Each row comes from the steps of one path. Every step used is in the known rows, and no mark comes twice. Write the path behind each row, first mark first.
Known rows:
z -> d -> f -> g -> j -> r: 20,-22,-16,-9,4,8,-21,-13,17,4,14,10,-17,-8,0,-31,-11,18,14,17,-7,-26,-19,8,-8,-1,-6,-18,20,16,-11,19,1,-15,-17,18,37,-1,21,5,-18,-3,13,-1,-2,-16,-8,9,-2,3,31,8,-3,31,-32,-5,-25,40,5,-7,-4,5,11,-17
f -> d: 4,-8,-9,0,3,0,-16,-12,-4,12,-10,-13,0,-17,-4,-3,-9,0,1,8,-11,-4,2,-7,12,15,-14,-25,0,4,0,6,-2,14,1,5,4,0,-7,3,7,-11,-3,13,8,1,4,2,-4,11,1,7,1,-4,9,10,11,-11,-9,8,6,-2,7,2
z -> f -> g: -3,0,-10,-6,7,13,-15,-21,2,-7,-3,-7,2,-7,-4,10,-1,7,11,16,-25,-17,-15,0,7,-4,1,-7,23,11,-3,-4,-11,-12,8,7,2,2,4,9,0,-7,11,-3,-2,1,-1,-11,-22,4,8,5,0,14,2,2,-1,7,25,8,4,14,16,-10
z -> d -> f -> g -> r: -7,5,-2,-17,5,-19,-4,-9,19,9,3,1,-1,-1,-7,-5,-14,22,12,10,11,-6,-37,12,4,25,-5,-2,14,34,-4,16,-6,-2,-3,11,20,-1,13,3,-9,5,8,-21,0,-11,-9,12,6,-9,23,-1,-12,2,-8,1,-18,24,8,-6,-2,-3,22,-4
z -> f -> d -> j -> r: 21,-17,-15,-16,5,11,-17,-38,-8,-3,-15,9,-14,-20,1,-19,-17,9,25,13,-8,-11,-8,-23,-2,-2,-18,-17,31,19,3,-20,9,2,-15,2,14,-13,-3,9,15,-9,-15,30,7,19,-7,-9,-19,19,7,8,17,15,-4,17,-19,21,-9,24,11,19,3,8
d -> f -> g -> j: 5,-18,1,1,3,11,-16,-17,17,7,-5,-1,-7,-1,-7,-8,-3,7,-3,14,-12,-23,-9,1,4,-2,2,-9,23,0,2,16,-12,-4,-3,13,26,30,8,5,-20,-11,24,-6,-12,-15,9,5,2,11,27,16,9,30,-25,-9,-6,10,25,-1,-5,-8,-2,-9
j -> d -> f -> g -> z: -12,-4,-35,-3,8,18,6,-10,9,-10,12,6,8,-23,-33,5,-9,4,3,13,-17,-35,-33,-22,-2,36,-20,-27,13,3,3,28,2,10,8,-3,32,19,2,0,-23,11,9,1,-11,-18,4,6,-10,14,36,20,22,-1,-26,-7,10,13,24,-22,6,10,1,-19
z -> d: 0,4,-12,-7,-2,-14,3,11,10,-8,8,-2,-1,7,-3,-15,-2,19,1,3,8,-5,-9,7,-5,12,-5,-15,2,15,-11,4,3,0,-8,4,-2,-16,4,-2,2,-1,8,-5,10,-5,-7,1,3,-11,2,-4,-9,-2,1,8,-10,7,-3,-6,1,-8,6,6
g -> j: 5,-7,13,5,0,2,-18,2,12,7,2,10,-9,8,-4,-9,7,4,-8,1,-10,1,10,0,1,-6,7,0,1,5,-3,-8,0,-6,-4,-2,10,13,5,-3,-1,-2,9,0,-5,-7,1,-5,10,-3,6,6,4,6,-13,-2,1,10,10,1,-7,-9,-13,-6
z -> f -> d: 6,-9,-10,-11,9,6,-11,-27,-4,13,-11,-11,-1,-7,-7,-2,0,6,10,11,-25,-10,-11,-5,10,1,-7,-25,23,13,5,-15,1,1,0,-2,3,-7,2,7,19,-11,-6,10,10,10,1,-2,-12,5,5,7,5,4,7,6,6,-9,-5,24,7,-1,13,4
f -> d -> j -> z: 4,-14,-9,-5,3,5,-1,-26,9,-1,-5,-4,-14,-11,-5,-4,-18,16,0,4,-3,-4,4,-11,9,-12,-33,-13,26,4,9,16,8,7,-4,9,14,-17,-14,-2,2,5,-11,15,7,4,-1,-10,1,32,7,-3,-1,-2,-6,18,-3,1,-17,23,-4,7,-6,8
f -> g -> z -> d -> j: -1,13,-17,-14,0,2,0,-3,34,-27,-10,-3,-9,2,-8,-10,-1,22,11,6,1,-7,-6,3,-6,23,-32,-16,17,25,-8,17,0,-7,0,-3,11,-4,6,-10,-14,-3,19,-9,-6,-10,2,-20,-8,14,8,4,-13,10,13,9,-22,36,22,-4,11,11,-4,8
g -> z -> u: -1,-9,5,-3,-2,8,8,5,0,-2,3,-5,-18,9,-23,4,2,8,6,-1,-17,10,-11,-18,-6,-2,-4,-12,2,6,-2,-5,-13,-8,2,-17,16,1,0,-2,7,11,-6,5,-13,15,2,-15,-1,6,1,-4,3,-10,10,-3,8,4,9,-4,15,13,8,-5
d -> j: 6,2,-3,-3,0,0,2,-7,3,-14,-17,1,-12,1,8,-10,-5,7,-1,2,14,3,11,-14,0,-5,-10,0,17,3,5,0,2,-1,-6,-2,-1,-3,-5,-1,-6,0,1,10,4,2,1,-5,4,12,-5,1,0,1,-1,9,-18,17,-7,5,5,6,-10,14
d -> z: -1,10,4,-3,2,-1,-6,7,6,-12,-2,0,-5,7,5,6,-3,-7,-9,1,-13,-14,-5,-9,-5,-3,-4,-11,7,11,-5,-6,-14,3,-1,-5,-3,20,3,-3,7,0,1,-7,6,-2,8,13,3,10,-2,5,-3,12,9,9,0,6,16,4,2,-16,-6,3
f -> d -> j -> r: 18,-8,-10,-10,-6,14,-12,-25,-13,0,-10,3,-10,-21,4,-16,-22,-2,19,7,2,-11,4,-19,1,8,-22,-18,17,9,2,3,6,9,-12,4,19,-13,-9,5,7,-6,-12,20,15,8,-9,-7,-14,29,3,5,7,7,-2,11,-11,9,-28,9,7,11,-3,6
z -> d -> j: 8,10,-8,-10,-3,-11,6,-1,20,-23,-5,-2,-10,13,5,-11,3,27,11,5,24,0,1,-3,-12,5,-17,-10,17,17,-4,2,7,0,-12,-5,-2,-18,0,-4,3,-5,5,-8,9,-5,-7,1,-4,-2,-3,2,-15,2,4,10,-28,16,-8,7,3,-1,2,19
g -> f: 0,-3,6,7,-6,-14,5,-2,12,11,-7,5,-3,-10,-3,-14,-5,5,-4,1,-7,-1,5,-1,2,3,0,7,17,10,5,-10,-12,10,2,4,1,2,3,7,0,-3,13,-5,-11,-4,-3,-4,11,-13,14,13,5,3,-8,5,10,2,6,6,-9,-1,0,-30
f -> d -> z -> g -> j -> r: 30,-18,5,-7,-1,27,-42,1,3,15,-8,21,-17,-3,-24,-30,-14,-12,2,10,-32,-23,-6,5,13,8,-5,-40,11,13,-4,-19,-16,6,-18,4,33,3,-10,-20,7,-6,-17,18,7,10,2,22,12,25,9,13,-2,17,-5,5,-4,22,12,-4,8,-11,0,-6
g -> z -> d -> j: 2,8,-13,-7,-3,-9,14,7,27,-25,-1,-4,-15,19,-17,-16,10,13,11,5,11,1,-5,-22,-12,18,-29,-14,13,25,-9,-1,8,-4,-10,-17,11,-12,6,-12,-7,6,1,-3,3,2,-4,-5,3,-1,-2,5,-10,-3,6,11,-30,31,8,1,8,6,-6,12
g -> z -> f -> d -> j -> r: 15,-11,-19,-16,5,12,-11,-40,1,-6,-8,11,-17,-14,-18,-20,-5,6,21,14,-26,-10,-16,-30,-4,5,-31,-18,24,25,-4,-24,4,-1,-6,-10,25,-11,-2,0,9,5,-18,28,-3,18,-10,-16,-18,28,1,16,20,6,1,13,-8,35,-2,21,18,19,5,7
z -> d -> f -> g: 0,5,-20,-6,4,-6,3,-7,17,-2,0,-7,0,-5,-3,-3,-5,31,9,18,4,-22,-23,7,-9,23,-10,-16,20,14,-5,32,-7,-8,-1,10,9,-1,10,7,-11,-8,13,-15,5,-14,-1,4,0,2,23,4,-11,21,-8,-1,-14,9,13,-2,-2,-2,14,0
z -> g: 12,-2,2,-6,0,9,-7,12,4,5,-8,-1,2,10,-16,-12,-3,2,8,3,4,3,2,10,8,-3,9,-10,1,-2,6,-13,-12,0,0,-2,7,-14,-13,-12,-5,-15,-1,3,8,10,0,22,16,-4,3,-1,-13,-11,1,-8,-9,10,16,-6,10,9,5,-1
d -> f: 9,-10,-16,0,10,-4,14,-6,2,1,0,-2,-4,-4,-2,-4,-7,8,-5,7,5,-10,-13,-6,-9,1,3,-5,13,4,8,6,-5,-1,-4,-1,11,6,-3,2,-3,-6,2,3,6,1,1,8,12,-1,12,5,5,3,-19,3,-12,-5,-1,5,-1,-5,5,-5
g -> z -> f -> d: -2,-12,-17,-9,8,5,-4,-23,0,8,-7,-7,3,-6,-29,-5,8,-3,7,16,-36,-8,-16,-14,12,9,-15,-20,12,18,0,-10,3,1,8,-14,16,1,-1,-6,17,-3,-7,13,2,10,4,-5,-13,6,7,15,6,-3,11,4,10,6,14,19,16,5,7,4

Write each row's path:
11,-7,-11,-16,10,10,-16,-32,7,-6,-23,-7,-8,-10,-3,-6,-6,12,14,19,-10,-3,-2,-20,-4,-4,-16,-25,35,18,3,-20,0,-4,-2,-4,0,-13,-9,7,18,-12,-3,18,12,14,-3,-4,-12,17,3,8,8,8,2,15,-10,7,-6,30,7,12,2,20
z -> f -> d -> j
1,-8,-2,3,-2,-7,-10,-19,8,17,-14,-6,1,-22,-2,-17,-9,8,-4,6,-19,-5,4,0,13,13,-8,-14,17,15,7,-2,-9,21,-1,8,11,-1,-11,3,9,-6,12,0,2,-3,3,3,1,3,9,16,4,0,-5,14,25,-7,-4,11,-4,-9,0,-25
g -> f -> d
15,-23,-6,-3,2,18,-23,-17,0,9,1,20,-14,-18,2,-23,-14,5,7,10,-16,-26,-10,1,-3,3,0,-5,16,2,-2,10,-9,-9,-12,16,37,16,12,4,-21,2,12,12,-12,-11,-1,4,1,17,26,14,12,31,-34,-9,-15,26,13,-6,-5,1,-2,-14
d -> f -> g -> j -> r
2,5,11,-1,-4,-12,-18,-6,13,9,-23,7,-7,-15,1,-3,-11,1,-16,9,-30,-19,1,-6,3,18,-17,-25,16,20,2,-3,-24,22,-1,6,10,19,-7,1,26,2,10,-8,2,-1,8,12,5,9,13,19,3,13,3,20,33,-2,3,11,-6,-21,1,-15
g -> f -> d -> z
-10,-13,-27,-2,4,-7,5,-13,21,-5,13,-15,-2,-5,-17,-5,-10,35,4,13,-3,-22,-27,11,-2,3,-19,-11,30,12,-6,37,0,-8,3,13,23,-11,0,12,-16,11,7,-8,2,-12,-6,-7,7,7,37,-7,-8,22,-24,-2,-22,9,3,6,-11,9,16,-10
j -> z -> d -> f -> g
9,-19,5,0,-7,-3,-4,-21,11,-1,-12,-4,-31,-10,-20,-10,-24,38,5,8,-13,11,-2,-11,-3,-15,-21,-21,45,10,3,8,-17,12,-6,5,24,-22,-20,11,8,19,-1,25,-4,14,-7,-22,9,23,18,1,10,2,-7,20,9,1,-27,25,0,15,7,-19
g -> f -> d -> j -> z -> u
-10,9,-12,-9,-3,1,0,3,22,-10,9,-6,3,4,-19,-9,8,15,9,12,-18,-12,-11,4,4,22,-21,-15,7,21,-15,21,0,-7,9,-2,12,0,14,-6,-7,6,12,-17,-5,-15,2,-10,-10,2,12,3,-16,9,8,-1,1,23,22,-6,7,4,7,-4
f -> g -> z -> d
16,9,18,4,-1,-5,-5,15,21,10,-12,9,-9,9,-14,-17,-10,0,-15,6,-15,-18,-4,7,-3,-6,3,-6,18,10,2,-31,-28,11,0,1,6,5,-5,-12,7,-8,10,-10,-5,7,8,21,23,-10,19,16,-14,5,-4,3,0,16,22,3,-2,-10,7,-26
d -> z -> g -> f
9,-4,7,-10,2,7,-24,-1,-6,2,-16,-5,-20,-3,-7,14,-13,10,0,13,-27,0,-17,-25,4,10,-4,-35,19,3,-11,1,-29,8,-7,-4,5,8,-5,-2,26,1,-7,13,12,12,9,6,-7,27,-4,-1,0,4,18,20,18,-10,-16,5,14,-11,16,9
f -> d -> z -> u
-8,7,-5,-9,4,10,-8,-6,-3,-17,9,-5,0,-5,-20,9,-4,3,9,6,-26,-29,-27,-30,-13,7,-1,-30,19,12,2,-21,0,6,-3,-5,3,9,-8,4,27,0,-6,2,18,-1,-4,7,-7,-3,15,14,22,15,-10,7,-1,10,10,-6,-2,-2,8,-3
j -> d -> z -> f
16,-3,-11,-12,-2,7,-2,-14,-6,-15,-1,15,-15,-12,8,-16,-17,-3,16,-3,14,-3,2,-6,-14,-3,-8,-1,13,7,-3,-7,3,0,-12,1,14,-15,0,2,-10,3,-10,16,1,7,-10,-2,-9,18,2,3,13,7,-9,11,-22,25,-13,2,5,18,-11,2
d -> j -> r
3,-13,9,-4,3,18,-33,-17,11,7,-2,1,-1,7,-10,-5,4,6,9,17,-32,-8,-4,-2,12,-21,5,-17,29,12,-4,-14,-3,-18,0,12,6,14,9,4,2,-8,21,-7,-7,-6,2,-13,-9,-6,15,9,7,28,-6,-2,-2,23,31,11,-6,0,8,-5
z -> f -> g -> j
-7,-11,-6,-6,5,27,-28,-19,3,-6,12,0,1,-9,-25,-5,-1,12,14,17,-39,-27,-15,-8,15,-6,-1,-31,23,12,-2,-14,3,-2,-3,6,13,13,4,9,4,-1,16,6,5,-14,-1,-9,-25,1,24,16,26,26,-24,-8,2,24,31,-5,-6,8,6,-25
z -> f -> g -> j -> d
11,-28,3,2,0,16,-19,-12,9,8,8,-5,-22,-3,-23,1,-18,32,-7,15,-21,1,-21,-5,0,-24,2,-15,39,-1,2,28,-17,-21,-3,21,36,14,-10,6,-18,20,8,6,-15,-7,3,-15,10,17,32,-3,10,23,-31,-8,-1,6,14,10,-6,10,14,-28
d -> f -> g -> j -> z -> u
-10,-5,-4,0,1,16,-5,-2,13,-4,-6,-5,2,-7,-11,2,3,-8,5,6,-23,-11,-3,-2,9,18,-16,-6,2,13,-6,13,-3,-8,13,-3,11,18,5,-2,-16,9,4,-3,-19,-8,8,-15,-13,14,10,8,-2,-2,2,-4,13,16,31,-2,9,10,-1,-4
f -> g -> z
22,-11,-3,-5,-6,-3,-12,-26,3,6,-23,17,-15,-27,7,-32,-22,4,15,3,-9,-11,5,-15,3,6,-26,-13,27,17,1,-5,-6,17,-15,7,22,-9,-7,9,1,-3,2,20,-2,5,-9,-4,-4,21,14,21,13,7,-16,17,-1,25,-22,15,-3,14,-5,-19
g -> f -> d -> j -> r
0,-8,-12,1,-1,4,7,-14,10,-15,9,-5,-15,1,-9,3,-10,17,2,-2,12,1,6,-16,-5,-22,-17,4,23,5,6,3,5,-4,-2,5,9,-18,-10,-2,-9,15,-11,13,-6,0,-2,-19,12,18,11,-10,7,2,-9,5,-20,12,-16,13,-10,17,-4,5
d -> j -> z
19,-23,9,3,-4,9,-19,-1,0,12,12,16,-16,1,-3,-24,-5,-4,10,-3,-15,-2,3,1,0,-4,3,4,-3,2,-6,-10,7,-4,-16,5,23,3,6,-3,-14,10,-4,9,-7,0,-9,-2,0,1,7,-1,16,19,-20,-5,-1,22,6,-4,-5,5,-10,-17
g -> j -> r
-1,-18,10,9,2,8,-12,1,13,12,21,6,-15,10,-23,-13,-1,12,-10,-1,-17,1,9,-1,6,-31,-7,1,9,1,4,4,7,-13,-5,4,18,3,-2,-5,-6,23,-3,4,-9,-5,-3,-23,15,3,11,-7,5,10,-20,-4,0,17,4,6,-16,8,-6,-15
g -> j -> z
7,6,17,-19,3,-3,-23,3,10,17,-25,-2,-4,1,-28,-3,-20,-11,0,4,-16,-13,-21,6,17,10,-8,-25,-2,30,-5,-24,-24,15,3,-4,15,-2,-14,-14,15,-2,-10,-3,8,12,2,26,22,14,1,4,-18,-13,24,7,3,17,12,-3,3,-29,18,3
f -> d -> z -> g -> r
-6,-8,0,4,-1,14,-14,2,5,1,23,14,0,-1,-21,-10,-3,0,-1,4,-9,-15,0,-7,8,1,-4,-19,-5,-2,1,-6,9,6,-9,1,17,16,-4,0,-2,6,3,6,9,-13,-3,-7,1,-4,12,7,20,7,-25,-8,6,5,7,-21,-13,-5,-9,-25
g -> j -> d
7,4,13,-4,2,4,-6,11,-8,-11,-4,4,-15,10,-5,14,-4,8,-4,6,-16,-1,-15,-12,-14,-1,5,-18,15,1,-4,-4,-26,-2,-10,1,1,17,-3,-7,17,7,-2,1,2,9,6,4,3,13,-2,-4,-4,9,7,11,7,-6,7,-2,14,-6,17,9
d -> z -> u
-4,-17,-17,-3,4,3,-9,-27,-4,12,2,-24,-3,-10,-23,-1,-11,24,1,12,-33,-6,-18,-9,13,-15,-16,-14,28,13,6,-2,4,-2,7,7,10,-16,-12,9,18,12,-20,16,8,11,-7,-17,-5,16,9,2,11,10,-3,5,11,-1,-7,30,-2,12,22,0
j -> z -> f -> d
0,-27,-7,3,1,17,-17,-17,19,12,7,12,-10,-9,-20,-8,-9,19,-13,12,-21,-18,-5,0,8,-21,-8,-4,30,4,6,22,-1,-13,4,23,30,11,-1,4,-18,17,13,3,-18,-17,4,-6,12,18,39,6,4,25,-36,-10,-7,20,25,6,-20,6,-2,-18
d -> f -> g -> j -> z
-1,-14,3,3,-4,6,4,-1,-9,-2,19,-12,-19,1,-20,8,-13,21,5,-1,-12,13,-15,-6,-3,-23,-1,-4,15,-3,5,9,-5,-8,-3,5,13,-18,-9,4,5,30,-18,14,-6,11,-5,-11,8,10,5,-20,8,-2,-3,0,7,-2,-11,8,0,21,15,-12
j -> z -> u
18,-17,1,0,-5,4,-9,-12,12,22,2,-8,-2,-16,-38,-22,-20,17,-4,7,-21,-6,0,18,21,-7,-14,-15,28,18,10,-3,-12,9,8,11,23,-27,-24,-3,3,6,-4,15,2,10,-3,6,28,3,22,8,-3,-4,-12,5,18,6,7,11,-10,15,8,-29
j -> z -> g -> f -> d
-8,-10,-3,-1,-6,4,-24,0,24,0,20,-1,-6,6,-22,-17,-1,39,6,7,-21,-10,-3,19,14,-16,-13,-14,23,11,-10,21,8,-15,-4,21,22,-5,8,0,-5,8,14,-10,-4,-22,-6,-11,4,3,21,-4,-10,24,-14,2,-10,28,14,-1,-20,10,3,-14
f -> g -> j -> z -> d
2,-7,-13,-12,10,6,-3,-28,11,-7,-15,-5,-15,-1,-23,-5,1,7,11,18,-22,-7,-10,-28,1,4,-23,-23,23,20,3,-14,0,0,2,-12,15,-3,0,0,13,-7,-2,22,-5,15,6,-15,-13,19,3,16,11,1,9,15,-4,18,11,23,17,8,-2,18
g -> z -> f -> d -> j
